Known rows, with every step that occurs:
vupo > zusu > zupumo > dupof > votobom: 2.239,0.054,-2.608,0.667,-1.576,-0.458,0.586,1.657,-1.929,0.433,0.402,-1.759,0.336,-1.180,-0.681,0.592,2.582,-1.927,1.061,-2.918,0.383,1.600,-1.937,-2.685
zusu > zupumo: 2.246,-1.882,-1.233,2.193,-1.659,-0.292,0.725,0.807,-1.823,-0.797,2.437,-1.485,-0.225,1.162,-0.523,1.231,2.806,0.899,1.562,-2.919,1.788,1.540,-0.305,-0.241
gimul > zusu: 3.570,-3.068,-1.466,4.388,-0.266,0.114,0.417,-0.950,-0.703,-1.291,3.541,-0.596,0.621,1.706,-2.871,3.354,2.752,3.085,1.186,-1.636,2.170,0.564,-0.636,0.822
votobom > nasum > gimul > lobur > batu: 3.295,-1.492,-1.667,-3.800,3.813,-0.775,-1.486,-0.611,-1.645,-3.456,-1.278,2.351,0.836,0.699,-6.031,0.285,2.156,0.578,-0.295,-2.345,0.930,2.421,-1.255,0.384
nasum > votobom > dupof > zupumo: -0.214,-3.103,-1.069,0.803,-0.224,-1.554,-2.161,1.166,-1.500,0.475,0.070,1.000,-0.567,0.894,-1.215,1.440,1.013,0.736,1.920,2.119,0.247,0.714,1.160,-0.601
nasum > votobom > dupof > zupumo > zusu: -0.401,-2.904,0.080,0.456,-1.558,-0.854,0.670,0.255,-1.012,1.616,-0.332,0.556,-0.247,1.337,0.113,1.933,0.441,-0.641,-0.631,2.905,0.292,0.101,-0.081,-2.189
vupo > zusu > zupumo > dupof: 1.082,-1.190,-2.104,1.228,-2.759,-1.526,2.494,1.395,-2.468,0.407,1.927,-2.695,0.311,-0.983,-0.549,0.413,2.249,-0.967,0.976,-4.037,0.544,1.704,-1.693,-2.119
nasum > gimul > zusu: 4.376,-2.386,-0.778,2.831,0.502,0.829,2.252,-1.288,0.296,-1.706,3.063,0.373,2.013,0.919,-3.077,2.321,2.228,2.189,0.241,-0.917,1.054,0.302,-0.812,0.455
dupof > zupumo > zusu > gimul: -0.163,-1.517,0.745,0.414,-2.298,0.300,4.302,0.241,1.122,0.041,-1.001,-0.618,0.636,2.654,-1.149,1.270,0.743,-0.264,-2.335,0.955,1.065,1.935,0.096,-0.431
gimul > zusu > zupumo > dupof > votobom > nasum: 5.330,0.146,-3.880,0.240,1.360,0.295,-2.243,-2.070,0.039,0.389,0.410,1.855,0.680,-0.226,-0.552,0.617,2.096,-1.954,0.485,1.613,-0.590,-1.530,-3.101,-3.916
vupo > zusu > gimul > nasum > votobom > dupof: -1.695,-5.293,1.904,0.707,0.986,-1.500,1.020,1.462,-1.087,-1.624,-0.905,1.778,0.440,1.221,-0.505,3.762,0.005,1.461,-0.598,1.195,2.285,3.836,0.804,-0.920
zusu > zupumo > dupof > votobom > nasum: 3.275,-0.016,-3.371,-1.328,1.130,-0.530,-2.665,-0.501,-0.916,0.074,-0.987,1.643,-0.334,-0.190,-0.302,-0.331,2.611,-2.826,1.345,0.981,-0.405,0.328,-2.682,-3.643
dupof > votobom: 2.956,-1.794,-1.290,2.333,1.058,0.572,-2.044,0.819,-1.212,-1.608,0.754,0.192,-0.382,1.664,-2.853,2.333,3.512,1.370,2.310,-0.961,2.121,2.486,-0.458,0.554
votobom > dupof > zupumo > zusu > gimul > lobur: 0.408,-1.660,-0.464,-1.254,-1.805,-2.530,2.691,2.184,0.836,-0.908,-2.619,0.532,-0.016,2.493,-2.202,1.624,-0.425,-0.117,-2.730,1.133,0.996,2.366,1.017,-0.791
lobur > gimul > zusu > zupumo: 4.958,-0.932,-2.393,4.207,-0.165,-0.764,-0.007,-0.731,-0.068,-1.236,4.281,-1.734,1.887,0.875,-2.398,3.122,1.459,3.144,-0.222,-1.789,1.269,-0.991,0.603,0.650
nasum > gimul > zusu > zupumo > dupof > votobom: 6.141,0.778,-3.122,0.687,-0.173,1.295,0.508,-1.484,0.768,-0.435,1.002,0.722,1.706,-1.563,-0.647,0.173,1.439,-0.938,-0.219,0.184,-0.620,-0.910,-2.241,-3.175
nasum > votobom: 0.959,-3.770,0.290,1.935,0.777,-0.108,-1.407,0.472,-2.021,-1.420,1.573,0.648,0.006,2.010,-1.585,2.406,2.407,2.233,2.209,0.003,2.312,1.779,0.261,0.422
votobom > nasum > gimul: 2.624,-2.333,-0.483,-0.644,2.594,-0.073,0.747,-0.860,-0.467,-1.536,0.708,2.264,1.363,1.378,-2.969,0.913,2.900,-0.678,0.999,0.503,0.155,1.339,-1.499,-0.387
vupo > zusu > gimul: -0.534,-2.863,0.453,2.086,-0.133,-0.358,3.779,1.882,-0.775,-1.771,0.419,-1.614,1.082,2.324,-3.022,2.618,2.466,1.350,-0.051,-2.975,2.231,3.745,-0.076,1.301
gimul > nasum > votobom > dupof > zupumo: 0.372,-4.205,0.288,0.403,-0.146,-2.113,-2.887,0.378,-1.385,-0.147,0.357,2.144,-0.780,0.111,-0.030,2.030,-0.233,0.620,1.014,2.959,1.033,1.613,1.655,-1.755
vupo > zusu > zupumo > dupof > votobom > nasum: 2.468,0.126,-2.816,-1.612,0.782,-0.672,-0.384,0.500,-1.645,0.841,-0.609,0.334,0.597,-0.770,-0.811,-0.146,2.810,-3.976,0.810,-0.988,-0.567,0.714,-2.915,-3.775
zupumo > dupof > votobom > nasum > gimul > zusu: 5.484,-0.418,-2.701,-0.344,3.377,0.589,-1.211,-2.382,1.236,-0.858,-0.288,3.599,1.823,-0.606,-2.762,0.676,2.059,-1.684,0.076,2.834,-1.150,-0.746,-3.292,-2.911

Rows:
2.154,-3.834,1.127,2.484,2.145,-2.027,-3.618,-0.038,-1.169,-2.683,2.302,1.343,0.781,0.967,-1.898,3.846,0.379,3.500,0.793,1.561,2.718,1.860,1.981,0.697
lobur > gimul > nasum > votobom
5.264,-1.111,-1.520,-0.174,1.605,1.221,2.225,-2.402,0.334,-0.371,2.164,1.818,2.404,0.611,-1.038,0.685,1.921,-1.036,-0.560,0.146,-0.515,-1.444,-1.904,-2.108
votobom > nasum > gimul > zusu > zupumo
4.287,-1.786,-1.897,3.278,-1.578,0.466,1.191,-0.978,-0.892,-0.449,3.726,-1.239,0.746,1.050,-0.836,2.219,2.361,1.942,0.521,-2.538,1.661,-0.197,-0.668,-0.526
gimul > zusu > zupumo
-1.782,-2.794,0.955,-0.458,-0.921,-0.475,2.179,0.371,0.690,0.745,-2.481,1.335,0.347,2.419,0.090,1.787,-0.620,-0.355,-2.163,3.978,0.450,0.993,0.422,-1.671
nasum > votobom > dupof > zupumo > zusu > gimul
-0.052,-4.079,1.849,1.241,-0.334,-0.925,2.973,1.169,-0.781,-2.308,0.497,-0.280,0.899,1.402,-1.876,3.151,1.368,1.299,-0.940,-1.944,2.912,4.653,0.406,0.318
vupo > zusu > gimul > nasum
1.378,-4.755,1.554,1.459,0.744,-0.631,-2.267,-0.223,-1.884,-1.906,1.827,1.716,-0.168,1.093,-0.359,2.886,1.272,2.291,1.596,1.122,2.893,2.630,0.701,-0.566
gimul > nasum > votobom
0.345,-2.587,2.079,-0.171,-2.208,-0.093,3.342,-0.452,1.269,-0.682,-0.800,0.561,0.455,1.861,0.104,1.828,-0.277,-0.367,-3.217,1.885,1.839,2.737,0.693,-1.476
dupof > zupumo > zusu > gimul > nasum
3.404,-0.464,-2.188,-1.656,3.367,-0.008,-1.799,-1.017,0.201,-1.313,-1.609,3.492,0.848,-0.347,-2.491,-0.120,2.626,-2.576,0.980,2.530,-1.076,0.849,-2.811,-2.638
zupumo > dupof > votobom > nasum > gimul
1.045,-4.547,0.346,2.484,2.195,-3.322,-4.284,0.189,-1.353,-2.383,1.468,1.981,0.189,0.575,-1.726,4.552,-0.114,3.546,0.964,2.560,1.971,1.601,1.752,-0.022
lobur > gimul > nasum > votobom > dupof
0.964,-3.248,-0.037,1.018,1.131,-3.535,-4.246,0.560,-0.605,-0.904,0.999,1.810,0.292,-0.149,-1.525,2.911,-0.918,2.152,0.464,3.641,0.751,0.753,2.954,-0.628
lobur > gimul > nasum > votobom > dupof > zupumo
3.033,-1.802,-1.575,0.139,3.292,0.299,-2.844,-0.219,-0.941,-1.131,-0.247,2.359,-0.037,1.992,-2.747,1.727,3.607,-0.650,1.930,0.891,0.986,1.471,-1.640,-0.467
dupof > votobom > nasum
-0.291,-2.490,0.519,-2.236,-0.777,-1.782,1.573,1.952,0.581,-0.544,-3.347,2.062,0.358,2.571,-0.915,1.720,-1.233,-0.017,-2.663,3.413,0.977,1.563,1.726,-1.467
nasum > votobom > dupof > zupumo > zusu > gimul > lobur
-0.025,-4.001,1.427,0.065,-1.407,-1.356,-0.201,-0.619,-0.826,0.977,-0.169,1.781,-0.461,0.551,1.080,2.574,-0.644,-0.618,-1.331,3.728,1.065,1.000,0.514,-3.224
gimul > nasum > votobom > dupof > zupumo > zusu
2.637,-1.237,-2.690,-0.253,2.518,-1.079,-3.475,-0.415,-0.720,-0.845,-1.131,2.407,-0.374,0.439,-2.342,0.939,2.951,-1.737,1.975,1.883,0.095,1.278,-2.612,-2.232
zupumo > dupof > votobom > nasum
0.116,-4.497,-0.648,2.245,0.848,-1.313,-2.191,0.879,-2.130,-0.810,0.661,1.305,-0.627,1.476,-1.380,3.086,1.887,2.022,2.435,1.087,1.596,1.621,0.048,-0.182
nasum > votobom > dupof
4.035,0.664,-2.812,-2.632,1.854,0.381,-0.939,-1.040,-0.023,-0.372,-1.423,2.656,0.999,-0.969,-0.662,-1.395,2.205,-3.947,0.505,1.744,-1.505,0.079,-2.947,-4.125
zusu > zupumo > dupof > votobom > nasum > gimul
-1.187,-2.110,-0.104,0.711,-2.115,-1.091,3.431,0.512,1.035,0.439,-1.939,0.059,-0.088,2.161,-0.858,1.988,0.159,-0.395,-2.269,1.700,0.455,1.813,0.027,-1.141
votobom > dupof > zupumo > zusu > gimul
4.041,-1.287,-3.141,2.996,-2.254,-0.741,0.642,-1.307,-0.732,0.051,2.859,-1.202,0.445,-0.221,-0.071,1.142,1.624,0.844,0.444,-1.566,0.691,-0.433,-1.822,-2.310
gimul > zusu > zupumo > dupof
0.578,-3.885,2.569,1.431,-1.224,-0.133,3.473,-0.680,0.599,-1.989,-0.239,0.664,0.280,2.501,-0.090,3.475,0.594,1.256,-2.665,0.671,3.062,3.793,-0.505,-0.896
zupumo > zusu > gimul > nasum
0.917,-4.004,1.441,1.821,0.106,-0.717,0.503,0.215,0.026,-3.052,0.255,1.166,0.015,2.153,-1.217,2.904,1.154,2.500,-0.198,0.062,3.063,4.226,0.654,0.556
zusu > gimul > nasum
3.603,-0.937,-0.970,-1.506,4.006,1.142,-1.256,-0.602,0.029,-1.585,-0.780,3.246,1.258,1.139,-3.144,0.795,3.232,-1.625,1.181,1.645,-0.091,1.242,-1.749,-0.903
dupof > votobom > nasum > gimul
6.431,0.255,-2.207,-0.852,2.704,2.325,0.146,-2.256,0.931,-0.361,0.623,2.596,2.401,0.258,-1.473,0.677,2.276,-1.905,-0.558,1.369,-0.837,-1.236,-2.132,-2.611
dupof > votobom > nasum > gimul > zusu > zupumo
3.148,0.031,-2.952,0.921,-1.150,-0.250,-1.840,0.690,-1.294,-0.330,0.061,-0.463,-0.630,-0.506,-0.209,0.135,2.563,-0.738,1.600,-0.899,0.518,1.220,-1.672,-2.541
zusu > zupumo > dupof > votobom
5.308,0.115,-3.583,2.342,-0.907,0.462,-1.370,-0.965,-0.273,0.074,1.414,-0.150,0.371,-0.583,-0.493,1.216,2.020,0.051,0.597,-0.356,0.456,-0.552,-1.886,-2.866
gimul > zusu > zupumo > dupof > votobom
-0.990,-5.251,2.661,0.646,-0.119,-0.774,1.350,-0.694,0.232,-1.276,-1.753,2.702,-0.016,2.189,1.347,4.064,-0.875,1.175,-2.337,3.655,2.274,2.711,-0.128,-2.269
zupumo > zusu > gimul > nasum > votobom > dupof
5.974,1.017,-4.057,3.281,0.355,-0.837,-2.669,-0.788,0.607,-0.819,2.081,-0.615,1.407,-0.825,-2.128,2.072,1.027,1.270,-0.091,0.181,0.176,-1.379,-0.844,-1.554
lobur > gimul > zusu > zupumo > dupof > votobom
-0.621,-3.332,1.286,0.158,-2.189,-1.494,2.517,-0.177,1.147,-0.331,-1.682,1.021,-0.285,1.425,0.289,2.567,-0.966,-0.447,-3.068,2.617,1.003,2.651,0.429,-2.150
votobom > dupof > zupumo > zusu > gimul > nasum
-0.712,-5.349,1.549,1.076,1.409,-1.587,-1.382,0.387,-0.520,-2.307,-1.306,3.106,-0.340,1.734,0.155,3.551,-0.173,2.620,0.050,3.071,2.381,3.364,1.037,-0.794
zusu > gimul > nasum > votobom > dupof
1.037,-1.614,-0.073,1.053,-2.898,-0.131,2.607,0.021,-0.383,0.927,1.193,-1.365,0.144,1.598,-1.341,1.240,1.803,-0.662,-0.906,-0.322,0.955,1.119,-0.181,-0.786
dupof > zupumo > zusu
2.361,-2.291,-1.979,-0.147,0.965,-1.356,-2.456,0.976,-2.996,-3.399,0.261,-0.649,-0.812,1.091,-5.724,1.739,2.556,3.694,1.052,-4.895,3.089,3.327,0.046,1.791
gimul > lobur > batu
